Known rows, with every way that one mark hangs from another:
J_527[J_765]: [-19.8  13.5 -22.3  -7.9  63.1 -24.2   0.5  -5.4 -46.2  -4.6 -64.3  -4.4
 -33.0   7.0  -9.6 -18.7  24.6  10.1]
J_527[J_735 J_765[J_251 J_476] J_774[J_725]]: [-14.8   7.5 -47.7   5.3   5.4 -19.6   3.6  21.0 -32.7  -3.4 -36.5 -17.8
 -11.4   5.7  16.9   2.1  27.8   8.9]
J_527[J_765 J_774]: [-32.9   5.7 -27.1  -2.0  32.4 -21.5   0.0   7.0 -41.8 -14.6 -71.1   0.3
 -25.3  -1.1  15.0 -13.5  21.8  12.8]
J_725[J_705]: [-33.6   3.6  37.9 -11.6  72.8 -14.2  12.0  -6.7 -46.1 -23.7 -66.2  -5.3
 -47.8  13.9  23.2 -29.4  25.7   4.3]
J_527[J_735 J_765[J_251] J_774[J_725]]: [-25.3   0.8 -54.3   7.9   5.4 -17.6  -1.7  17.3 -29.6 -11.0 -42.7 -12.0
 -11.8   1.5  22.2  -5.0  26.3   7.2]
J_765[J_166 J_251[J_861] J_476]: [ -4.8  41.8   5.4  -7.9  28.3 -13.5  36.2  -6.3 -27.1   0.9 -36.5 -11.2
 -52.4  22.6  -1.3 -19.2  34.6  11.5]
J_476[J_765[J_166 J_251]]: [  3.7  20.8  -5.3 -12.4  42.4  -0.5  26.6 -10.6 -26.2   4.6 -49.6  -3.1
 -51.5  11.4 -15.4 -33.6  25.4   1.2]
J_765[J_166[J_735] J_251[J_861] J_476]: [ -1.0  30.5  -4.0   2.3  33.5 -12.1  29.9 -16.9 -27.4   1.8 -33.7 -12.9
 -49.7  22.3   2.2 -21.5  36.3  15.2]
J_861[J_251]: [-32.1  -6.3   3.3  -8.8  46.5 -19.1  11.6  -7.2 -29.2 -15.2 -32.1   0.7
 -46.3   5.5  21.0 -30.4  34.5   3.3]
J_765[J_166]: [-15.0  28.6  13.8  -9.7  51.0  -9.1  19.0   0.6 -30.2 -13.6 -62.0 -13.5
 -51.6  11.2   6.6 -33.5  28.1  22.3]
J_166[J_735]: [-16.5  -4.7   5.4   2.4  73.2 -14.3   3.5 -15.7 -36.8 -12.3 -59.8  -6.4
 -40.8   8.5  19.7 -31.7  32.0  19.6]
J_774[J_251[J_861] J_725]: [-42.8   3.8 -12.2   3.2  41.9 -11.2  -3.4  15.9 -30.1 -29.0 -31.7   2.0
 -42.1   9.2  41.4 -15.4  21.4 -21.0]
J_527[J_735 J_765[J_251] J_774]: [-28.7  -4.1 -54.4   6.6  10.7 -21.0   2.5   5.5 -37.2  -2.9 -50.1  -3.5
 -13.4   4.1  16.7 -11.5  29.9  17.9]
J_476[J_765[J_166[J_735] J_251]]: [  7.2  11.8 -12.6  -4.5  46.4   0.9  21.7 -19.0 -26.4   5.4 -47.3  -4.0
 -49.4  10.9 -11.4 -35.6  26.9   3.7]
J_476[J_765[J_166]]: [ -6.0  20.3   2.1 -11.3  56.4  -1.8  12.3 -11.2 -35.6   0.3 -68.1  -8.2
 -51.9   8.9 -15.2 -35.4  24.8   1.9]
J_527[J_735 J_765[J_476] J_774]: [-28.4   3.5 -40.1   5.3  25.4 -24.6  -6.1   8.4 -50.5   1.1 -62.2 -14.3
 -13.2   5.6  10.3  -5.9  30.8  21.7]

Rows:
[-41.2  -0.4 -60.0  11.6   7.5 -24.2  -2.8  -4.8 -41.4  -2.5 -54.5  -1.1
 -15.2   6.8  15.3  -8.7  32.8   9.6]
J_527[J_735 J_765[J_251[J_861]] J_774]
[-20.6  20.2 -44.2   1.6  44.9 -19.5  -4.7  -6.5 -45.8   3.2 -60.8 -20.1
 -27.5  10.8 -14.9 -22.0  30.6  22.8]
J_527[J_735 J_765[J_166]]
[-35.2  11.4 -52.7  13.0  10.1 -15.8  -0.1   5.7 -42.9 -11.1 -44.4  -0.2
 -28.0   7.3  20.3  -7.4  20.6   5.5]
J_527[J_765[J_166[J_735] J_476] J_774[J_251[J_861]]]
[-22.0  26.8 -57.4  10.6 -10.8 -16.8   4.6  13.7 -31.8  -3.5 -39.9 -22.7
 -18.4   9.4   9.0   1.1  29.1   5.9]
J_527[J_735 J_765[J_166 J_251[J_861] J_476] J_774[J_725]]
[-39.8  15.2 -66.1  15.6  -6.3 -14.7 -11.1  24.2 -40.0 -12.0 -35.8 -16.2
 -17.0   7.4  24.1   1.2  22.6  -1.6]
J_527[J_735 J_765[J_166 J_476] J_774[J_251[J_861] J_725]]
[ -0.8  28.0 -25.6  -2.1  55.9 -18.9   7.8  -8.0 -44.5   3.7 -55.0 -18.5
 -35.8  12.4 -18.8 -17.1  26.3  20.6]
J_527[J_765[J_166[J_735] J_476]]
[-42.0   9.0 -60.6  16.9   5.2 -10.1  -9.9  14.4 -31.8 -26.6 -42.6  -3.0
 -26.7   0.5  32.5  -8.2  15.1  -7.5]
J_527[J_765[J_166[J_735]] J_774[J_251[J_861] J_725]]
[-27.2  11.1 -54.5  10.6   1.6 -22.9  -1.8  12.1 -36.6  -3.1 -40.3 -15.3
 -12.8   8.1  15.7   4.9  30.6   0.3]
J_527[J_735 J_765[J_251[J_861] J_476] J_774[J_725]]
[-26.8   9.6 -34.2   8.2  12.1  -7.8   1.9  25.1 -37.2 -25.6 -34.4 -11.5
 -26.6   5.0  33.7  -4.7  11.5  -3.2]
J_527[J_765[J_166[J_735] J_476] J_774[J_251 J_725[J_705]]]
[  2.2  27.1  12.7  -3.3  56.7 -10.1  19.7  -5.3 -34.2  -3.2 -51.0 -21.9
 -47.8  15.7   3.9 -27.0  31.9  28.2]
J_765[J_166[J_735] J_476]
[-36.6  -3.8  -8.3   6.7  23.4 -11.2  -5.6  19.9 -29.4 -23.8 -59.1 -16.8
 -23.4   1.3  46.1 -16.6  30.6  13.0]
J_527[J_735 J_774[J_725]]
[-13.4  27.6 -45.3   9.1   0.5 -14.2  10.8   7.2 -26.7 -10.2 -39.9 -14.7
 -27.8   6.8  10.8  -1.2  23.2   2.0]
J_527[J_765[J_166[J_735] J_251[J_861] J_476] J_774[J_725]]
[-55.8  -7.7 -69.1  18.3   5.7 -18.4 -22.5  18.4 -42.1 -19.3 -42.8  -3.3
 -12.0   1.8  36.7  -2.2  22.3  -9.1]
J_527[J_735 J_765 J_774[J_251[J_861] J_725]]
[-29.7   6.1 -54.1  11.4   8.8  -6.6  -4.1  23.5 -27.9 -26.3 -38.3  -5.5
 -24.9  -2.0  33.3 -11.1  12.4   1.7]
J_527[J_765[J_166[J_735]] J_774[J_251 J_725]]
[-12.9  19.2 -50.1   4.5  -1.0 -17.6  14.4   9.6 -35.4   4.8 -43.2 -16.7
 -18.9   9.6   4.7  -8.1  30.3  26.5]
J_527[J_735 J_765[J_166 J_251 J_476] J_774]
[-11.8  30.4 -51.5   2.8  26.0 -23.1   9.6 -11.0 -43.5  14.5 -40.8 -18.7
 -28.2  20.2 -21.7 -10.4  36.0  14.2]
J_527[J_735 J_765[J_166 J_251[J_861] J_476]]
[-23.2   5.3 -35.5  -2.4  17.2 -19.9  13.9   8.7 -32.0 -10.3 -52.9   4.9
 -24.7   1.6  15.8 -12.1  22.8  11.7]
J_527[J_765[J_251] J_774]
[-32.8  -3.9 -57.4  10.6   8.6 -17.2 -11.7  31.5 -41.8 -11.8 -32.4 -11.5
  -9.6   3.4  32.5   2.3  21.3   1.8]
J_527[J_735 J_765[J_476] J_774[J_251 J_725]]
[-40.0  16.3 -50.0  12.2  -6.9 -13.4  -0.2   6.6 -33.8 -17.9 -47.5 -16.8
 -21.3   8.7  19.9  -6.5  24.5  -3.1]
J_527[J_735 J_765[J_166 J_251[J_861]] J_774[J_725[J_705]]]
